Each row comes from the steps of one walk. Every step used is in the known rows, and no mark comes twice. Write the walk behind each row, first mark first.
In the rows, zero is written as 128.
Known rows
pidet malam lekiga: [148 128 117 131 127 131 133 136 147 138 145 137 149 132 132 115 129 121
 109 144 131 129 126 128 133 138 139 147  81 119 130 117 122 105 135 136
 115 149 136 133 154 129 121 130]
zasef tizu tudar: [ 76 129 104 123 121 126 125 137 129 174 120 124 139 131 127 115 121 133
 119 115 117 121 145 127 123 112 134 158 122 128 130 143 129 132 115 119
 126 129 114 192 147 134 126 143]
lekiga malam pidet: [161 116 141 136 140 128 141 130 129 180 142 126 159 134 136 127 165 131
 134 137 130 147 109 133 146 154 135 122  91 126 135 131 131 118 145 128
 150 129 127 114 140 139 124  94]
malam pidet fafal tizu zasef: [124 140 116 134 151 157  92 139 155 198 183 129 146 122 161 134 140 152
 125 181 112 150 121 133 118 120 124 126  99 114 138 148 137 134 106 134
 147 114 114 115 137 125 142 132]
tudar tizu zasef rora pidet malam: [165 117  84 125 142 166 110 138 106 178 165 155 194 119 210 132 161 141
 134 116 100 137 139 117 115  91 139  87 150 124 139 101 104 127 103 136
 132 130 129 109 141 119 119  82]
tudar tizu zasef rora kanifi: [151 118  87 140 124 163 113 134 132 129 155 137 118 125 189 138 154 129
 141 134 105 123 139 109 101  99 120  69 179 125 138  90 105 132  93 132
 126 115 125 118 141 136 122 111]
lekiga malam pidet fafal zetetu: [ 95 109 140 145 148 146 113 139 136 183 175 122 145 137 124 141 149 160
 122 147 123 142 101 121 137 155 139 128  88 110 133 128 136 120 142 140
 139 120 134 127 132 134 131 116]
tizu rora: [132 113 126 123 132 132 134 125 120 152 109 127 136 125 134 130 129 129
 127 120 110 130 120 130 116 138 128  96 154 139 131 121 125 131 108 130
 111 136 123 140 110 112 123 141]
zetetu fafal tudar tizu rora: [ 41 118 118 119 111 161 122 125 144 175 158 125 148 134 157 139 120 135
 124 136 105 128 127 122 118 113 120 101 189 128 136 153 143 126  86 135
 115 144 120 168 142 118 107 151]
lekiga malam: [143 122 136 127 129 129 146 131 121 139 144 126 142 134 117 127 137 133
 138 130 135 133 128 123 141 141 137 138 122 124 130 135 124 119 141 127
 134 133 135 105 147 131 120 100]
rora tizu: [141 102  96 129 124 143 125 124 127 159 115 126 112 123 156 134 137 121
 125 144 115 124 148 124 126 103 129 125 143 126 133 143 138 132 121 125
 142 128 135 141 125 127 125 132]
tizu tudar fafal: [ 42 125 152 128 125 143 122 143 151 154 132 131 155 144 117 119 119 141
 126 140 123 136 128 119 118 131 132 150 142 113 125 140 145 134 120 133
 125 138 110 166 124 139 128 134]
tudar fafal pidet malam lekiga: [120 145 137 148 134 135 116 134 160 198 151 147 167 140 162 117 138 136
 103 163 126 154 106 137 119 148 150 166  83 100 136 124 128 111 120 145
 125 155 135 129 144 128 129 126]
kanifi rora zasef tizu tudar: [ 76 141 130 127 123 153  95 130 117 177  94 129 184 124 197 117 130 144
 138  96  93 106 143 104 126 113 129 148 135 128 131 135 101 129  88 125
 124 134 116 154 137 129 118 142]
kanifi rora: [129 119 132 128 127 145 121 124 119 119 110 132 146 125 166 131 137 133
 131 110 113 119 124 108 130 146 123 107 149 127 126 130 116 122 116 137
 132 138 128 125 123 110 121 130]
tizu tudar fafal pidet rora zasef: [ 67 150 172 134 131 156  94 128 154 215 116 151 185 123 191 123 138 158
 121 121  92 144  94 123 102 140 137 151 135 108 131 133 129 125  86 136
 129 124 113  92 117 131 120 139]
zetetu fafal: [ 81 138 134 133 123 140 118 132 143 130 147 119 152 131 131 135 118 136
 137 126 130 123 125 122 134 110 130 138 129 123 131 136 133 121 130 129
 134 134 128 142 137 113 128 119]
pidet malam: [143 128 122 128 124 137 134 133 131 141 148 143 168 130 143 123 118 132
 129 115 131 129 141 123 137 133 136 153 108 126 130 130 120 116 138 132
 123 131 134 122 138 131 122 110]
kanifi rora tizu tudar fafal pidet: [ 70 100 129 140 122 163 107 124 138 222  88 139 170 134 205 129 142 148
 113 136  86 136 126 113 110 135 130 150 160 107 133 159 148 137  83 139
 148 152 117 168 115 115 120 142]
malam pidet fafal tizu: [118 119 118 135 139 152 102 135 160 205 174 133 140 125 144 136 151 146
 116 178 116 147 111 132 142 135 124 137 112 105 138 163 132 131 120 133
 158 119 122 151 130 123 141 127]
malam pidet: [142 124 133 137 137 127 124 127 139 163 120 130 145 130 150 128 157 122
 123 136 125 141 112 141 135 141 128 111  94 130 132 123 134 127 129 131
 148 127 121 133 121 136 133 122]
fafal tudar tizu zasef: [ 91 144 113 118 121 155 118 129 126 150 165 134 115 128 166 125 117 135
 121 149 113 136 150 126 110 111 116 105 155 130 129 132 145 139  90 133
 119 126 119 108 160 155 114 146]
malam pidet fafal tudar tizu rora zasef: [ 63 130 133 125 133 173 101 128 150 251 153 134 155 128 202 136 155 148
 115 173  85 143 112 131 124 116 116 105 158 122 141 136 127 132  77 134
 126 123 122 140 121 140 114 158]
lekiga malam pidet fafal tudar: [ 99 130 157 136 134 138 136 134 145 214 174 126 153 146 141 128 157 147
 111 171 125 144 102 127 141 147 132 169 110 104 139 143 141 115 138 133
 139 138 132 105 150 144 117 114]
tizu tudar: [ 83 123 138 126 123 127 132 135 135 141 113 121 144 130 120 117 123 138
 116 114 122 131 136 125 123 129 127 146 120 129 124 135 141 131 118 125
 118 133 114 159 132 134 123 143]
pidet fafal: [ 99 133 128 133 132 142 123 139 149 150 160 128 118 130 125 134 124 142
 123 149 122 132 117 124 132 120 129 155 133 110 131 135 123 123 130 129
 128 122 131 135 122 115 134 133]
rora zasef: [124 150 145 131 130 141 106 127 120 141 123 129 151 122 164 130 133 135
 144 129 123 124 135 123 129 115 129 139 119 130 129 121 114 129 114 125
 123 119 134 105 128 137 125 130]
tizu zasef rora pidet: [159 129 117 132 152 138 108 134  94 138 125 139 170 120 184 132 167 140
 133 117 102 128 118 121  97  97 139  86 143 128 137  88 118 138 106 131
 122 135 131  94 121 112 128 105]
zetetu fafal tudar tizu: [ 38 133 116 125 108 161 114 127 149 159 180 125 141 135 148 137 119 134
 123 141 123 126 135 121 137  99 119 130 162 115 132 158 146 127 103 134
 131 138 124 155 161 135 112 135]
tizu rora pidet fafal: [119 113 133 127 145 142 122 134 124 196 124 125 163 129 162 138 166 150
 123 150 100 137  93 134 123 115 132 113 155 120 140 120 125 133 101 131
 116 136 132 142 100  86 125 127]
zasef tizu rora: [119 114  92 124 132 130 127 129 115 179 103 129 131 127 146 127 131 125
 128 118 106 121 130 132 117 120 136 105 155 139 139 128 113 132 102 123
 118 129 125 169 124 115 125 141]
lekiga malam pidet rora zasef tizu: [170 135 117 133 143 150 111 130 128 232 134 142 172 120 196 128 177 132
 145 113  98 128  98 122 149 130 146 125 104 124 144 125  97 108 124 124
 160 107 128  74 149 139 118  93]
kanifi rora zasef tizu: [119 144 118 130 130 154  94 124 110 163 102 133 161 120 207 130 138 136
 148 106  99 103 137 107 132 105 132 130 145 127 135 127  87 127 104 128
 135 131 133 125 135 124 123 128]

Write each row's walk
[109 134 103 130 135 164  88 133 137 132 179 133 170 114 156 140 114 147
 140 128 108 123 135 105 105  91 132 118 156 119 138 142 125 131 102 134
 131 130 125 111 148 106 130 110] -> zetetu fafal tizu zasef rora
[ 80 122 122 120 120 140 111 133 138 156 129 122 155 122 120 120 118 141
 113 135 118 130 149 123 129 139 120 146 123 120 127 169 144 135 108 128
 128 132 112 177 148 133 124 142] -> fafal tizu tudar
[ 61 139 142 127 122 141 125 132 147 157 162 130 122 140 132 130 121 148
 107 156 120 126 117 123 125 125 122 178 146 106 132 141 141 129 122 132
 122 136 133 122 138 131 122 143] -> pidet fafal tudar
[155 106 124 125 139 138 131 130 105 185 110 136 206 129 179 128 156 139
 127 112 111 135 123 133 129 132 141 116 125 133 140 112 120 121 110 133
 116 144 134 132 117 100 115 108] -> tizu rora pidet malam
[138 147 113 122 134 148 101 129 126 134 157 127 138 117 154 128 112 143
 135 150 119 134 151 125 116 120 125 115 122 127 130 147 133 140 103 131
 130 120 120 108 152 131 131 138] -> fafal tizu zasef
[ 96  88 117 128 115 158 121 124 125 162  81 127 155 123 183 125 134 134
 119 115  94 114 152 104 125 127 120 130 150 124 127 153 140 125 101 132
 132 147 121 175 121 119 114 145] -> kanifi rora tizu tudar
[  4 120 122 133 128 147  93 146 140 165 143 129 144 144 116 125 105 151
 117 117 119 121 137 111 110 125 139 136 132 115 129 134 139 142 108 136
 118 128 113 203 135 146 131 155] -> zasef tizu tudar fafal zetetu
[ 73 137 136 134 137 162  92 141 162 242 129 148 182 128 198 119 157 142
 134 123  88 133  99 119 123 114 141 129 120 113 138 131 114 123 102 133
 152 113 106 132 124 143 126 129] -> malam pidet rora zasef tizu tudar fafal
[159 123 131 149 122 133 122 117 140 174 111 143 137 125 199 137 161 134
 118 111 108 132  88 129 118 155 129 107 128 114 139 107 121 115  98 134
 134 119 130  90 128 119 117 127] -> fafal pidet rora kanifi
[151 135 112 131 143 142 115 133 116 106 133 142 137 119 149 129 131 133
 133 114 108 126 127 115  92 109 134 105 148 134 133  95 114 132 114 131
 122 131 126  93 126 120 130 116] -> tizu zasef rora
[ 67 120 119 127 126 157 118 134 163 220 180 137 119 135 159 132 155 141
 101 174 109 149 111 135 137 127 115 130 139 104 136 151 147 130 107 136
 148 121 120 154 138 144 122 146] -> malam pidet fafal tudar tizu
[ 11 115 154 133 127 148 100 143 139 131 142 125 152 143 109 126 102 155
 118 119 123 131 134 113 108 148 132 136 130 114 122 129 154 138 117 143
 113 132 116 170 122 145 127 158] -> tizu tudar fafal zetetu
[ 42 147 145 128 115 140 116 126 140 135 154 121 160 137 144 132 116 141
 124 132 132 119 126 120 131 113 127 155 141 118 133 146 150 122 117 132
 119 146 131 133 151 127 114 134] -> zetetu fafal tudar
[ 99 143 144 142 134 133 113 126 139 186 129 141 151 136 155 131 137 140
 123 148 123 150 105 137 113 138 139 144 137 111 134 131 135 136 114 136
 136 135 123 125 124 123 136 128] -> tudar fafal pidet
[ 95 126 128 127 127 156 103 134 153 151 166 136 148 137 136 133 118 143
 129 164 126 134 137 116 129 130 129 131 161 102 132 164 132 137 117 138
 138 126 123 141 136 131 133 120] -> tudar fafal tizu
[ 68 112 114 117 118 170 121 129 127 221 168 134 221 137 203 137 146 145
 123 126 102 133 128 125 136 103 129 112 164 120 144 146 138 119  87 139
 114 154 129 154 150 106  99 119] -> zetetu fafal tudar tizu rora pidet malam
[145 105 128 139 122 134 133 124 128 141  97 117 141 134 164 135 143 127
 134 139 115 120 124 125 118 138 122  75 156 134 137 104 116 128 103 130
 107 130 130 139 113 121 115 138] -> tizu rora kanifi
[ 85 126 102 140 118 176 107 140 147 158 187 141 117 137 194 138 141 148
 118 164  99 122 131 104  97  93 115 104 196 104 141 108 116 132  89 136
 115 121 132 114 154 140 113 137] -> pidet fafal tudar tizu zasef rora kanifi
[166 112 131 127 133 148 121 127  99 161 111 141 224 127 205 128 165 147
 132 100 111 127 119 110 145 139 135 122 117 119 135 121 112 116 122 140
 130 151 135 112 129  99 113  93] -> kanifi rora pidet malam
[120 129 128 118 132 155  93 121 118 171 123 128 172 113 170 134 128 141
 139 139 104 122 146 123 121 121 125 111 152 133 136 148 109 137  87 127
 116 124 130 132 125 121 120 145] -> fafal tizu rora zasef
[ 45 130 120 130 124 141 118 146 149 185 137 134 147 145 129 116 123 138
 126 131 121 127 134 120 118 111 139 163 149 114 132 146 130 136 113 126
 127 133 110 183 139 140 132 134] -> zasef tizu tudar fafal
[170 114 127 130 138 138 124 126 149 174 130 145 133 123 160 130 164 127
 118 109 108 139  83 133 132 161 128  96 106 125 132 119 128 114 126 137
 152 117 119  96 112 122 126 122] -> malam pidet rora
[ 76 117 132 146 145 144  95 137 142 167 159 124 128 130 129 141 138 151
 111 141 120 143 103 130 122 145 129 118  97 118 131 121 137 130 127 140
 137 117 127 149 113 131 140 144] -> malam pidet fafal zetetu
[ 97 132 132 123 137 167  89 131 140 197 144 126 162 118 163 138 126 155
 134 164  93 130 129 117 121 112 126 140 158 117 139 154 109 135  89 129
 121 120 131 133 119 105 126 147] -> pidet fafal tizu rora zasef
[109 100 108 121 138 158 121 136 138 222 148 129 149 126 174 144 165 147
 121 159  92 146 105 131 129 102 126  83 172 115 140 135 123 132  85 131
 123 126 127 167 108  93 123 126] -> tudar tizu rora pidet fafal
[ 25  81 132 134 121 179  90 134 129 152 113 129 153 139 177 133 121 154
 118 115  97 117 145  90 108 141 126 112 163 112 125 147 151 135  99 147
 129 147 122 180 110 131 118 158] -> kanifi rora tizu tudar fafal zetetu
[129 124  90 121 133 167 111 134 101 185 170 159 193 126 212 129 159 145
 117 118  99 131 139 117 105  98 135 112 158 120 141 108 124 129  94 138
 118 143 133  95 156 136 106 100] -> fafal tudar tizu zasef rora pidet malam
[ 97 121 112 125 129 151 106 137 154 167 181 129 128 125 126 136 126 149
 121 171 118 133 128 120 135 122 125 154 141 100 135 167 129 130 118 131
 139 117 127 143 139 110 136 136] -> pidet fafal tizu
[114 126 132 140 140 139 119 137 155 191 152 130 137 134 138 132 155 139
 120 162 122 146  97 135 136 132 127 137 105 114 135 131 130 123 131 132
 147 121 123 134 117 122 139 125] -> malam pidet fafal
[123 141 156 130 129 156 102 120 111 130 101 131 173 118 197 131 137 142
 147 109 105 113 133 104 131 127 124 111 139 130 129 118 101 124 107 134
 127 135 134  99 121 124 118 129] -> kanifi rora zasef
[141 102 112 130 119 147 117 122 132 151 110 119 150 128 169 139 139 133
 132 145 113 120 139 120 123 143 117  78 160 125 141 138 122 133  93 132
 115 125 127 155 130 117 118 143] -> fafal tizu rora kanifi
[ 99 107 111 120 133 156 113 132 147 191 155 127 143 122 132 138 121 150
 119 162 102 135 121 122 124 135 124 126 167 114 138 159 125 134  97 131
 121 126 127 156 119  96 129 148] -> pidet fafal tizu rora
[104 149 129 147 130 130 115 130 155 188 155 135 190 129 162 124 134 136
 110 142 128 143 109 136 130 128 147 167  66 111 139 134 129 101 118 137
 124 160 137 139 161 108 125 128] -> zetetu fafal pidet malam lekiga
[167 103  93 134 129 145 116 114 136 210 109 150 117 110 189 138 157 131
 109 122  91 138 107 133 116 131 132 124 140 117 137 141 135 121 100 130
 154 120 132 104 116 110 121 132] -> fafal pidet rora tizu
[ 78 116 155 149 117 145 117 132 166 197 117 147 162 141 187 128 155 150
 114 130 103 139  87 123 110 166 132 135 146 101 137 122 136 118  91 139
 130 129 116 120 128 127 117 137] -> tizu tudar fafal pidet rora kanifi
[140 117  96 125 142 127 120 127  97 208  89 126 162 126 180 130 167 128
 129 122 102 125 117 137 125 103 141  91 153 133 144 117 117 136  93 123
 117 134 130 169 117 101 124 125] -> zasef tizu rora pidet
[116 131 133 133 141 136 118 137 134 182 147 124 152 130 160 136 163 149
 124 155 118 137 102 129 137 105 134 136 128 107 136 125 127 127 121 130
 131 131 136 128 116  98 132 117] -> rora pidet fafal
[ 83 102 109 125 139 155  98 146 135 199 147 137 189 121 162 132 167 162
 104 137  95 130 114 113 116  98 135 146 160  93 139 153 132 139 100 129
 127 138 126 174 127  95 129 118] -> zasef rora pidet fafal tizu tudar
[ 66 148 124 126 127 135 102 134 123 185 116 124 167 122 159 115 126 140
 135 117 110 116 153 123 123  89 136 161 116 130 134 134 112 129 104 116
 121 123 119 159 146 148 124 148] -> rora zasef tizu tudar
[113 137 144 125 135 144 112 123 115 157 104 128 162 119 168 131 133 137
 143 123 104 124 132 126 116 117 129 106 148 143 133 114 111 132  97 126
 110 126 129 115 112 124 119 137] -> tizu rora zasef
[ 55 126 115 121 114 160 122 135 155 183 187 135 103 136 145 134 126 145
 106 164 114 133 126 125 131 112 117 145 175 103 132 157 138 129 108 133
 126 125 128 147 146 138 117 145] -> pidet fafal tudar tizu
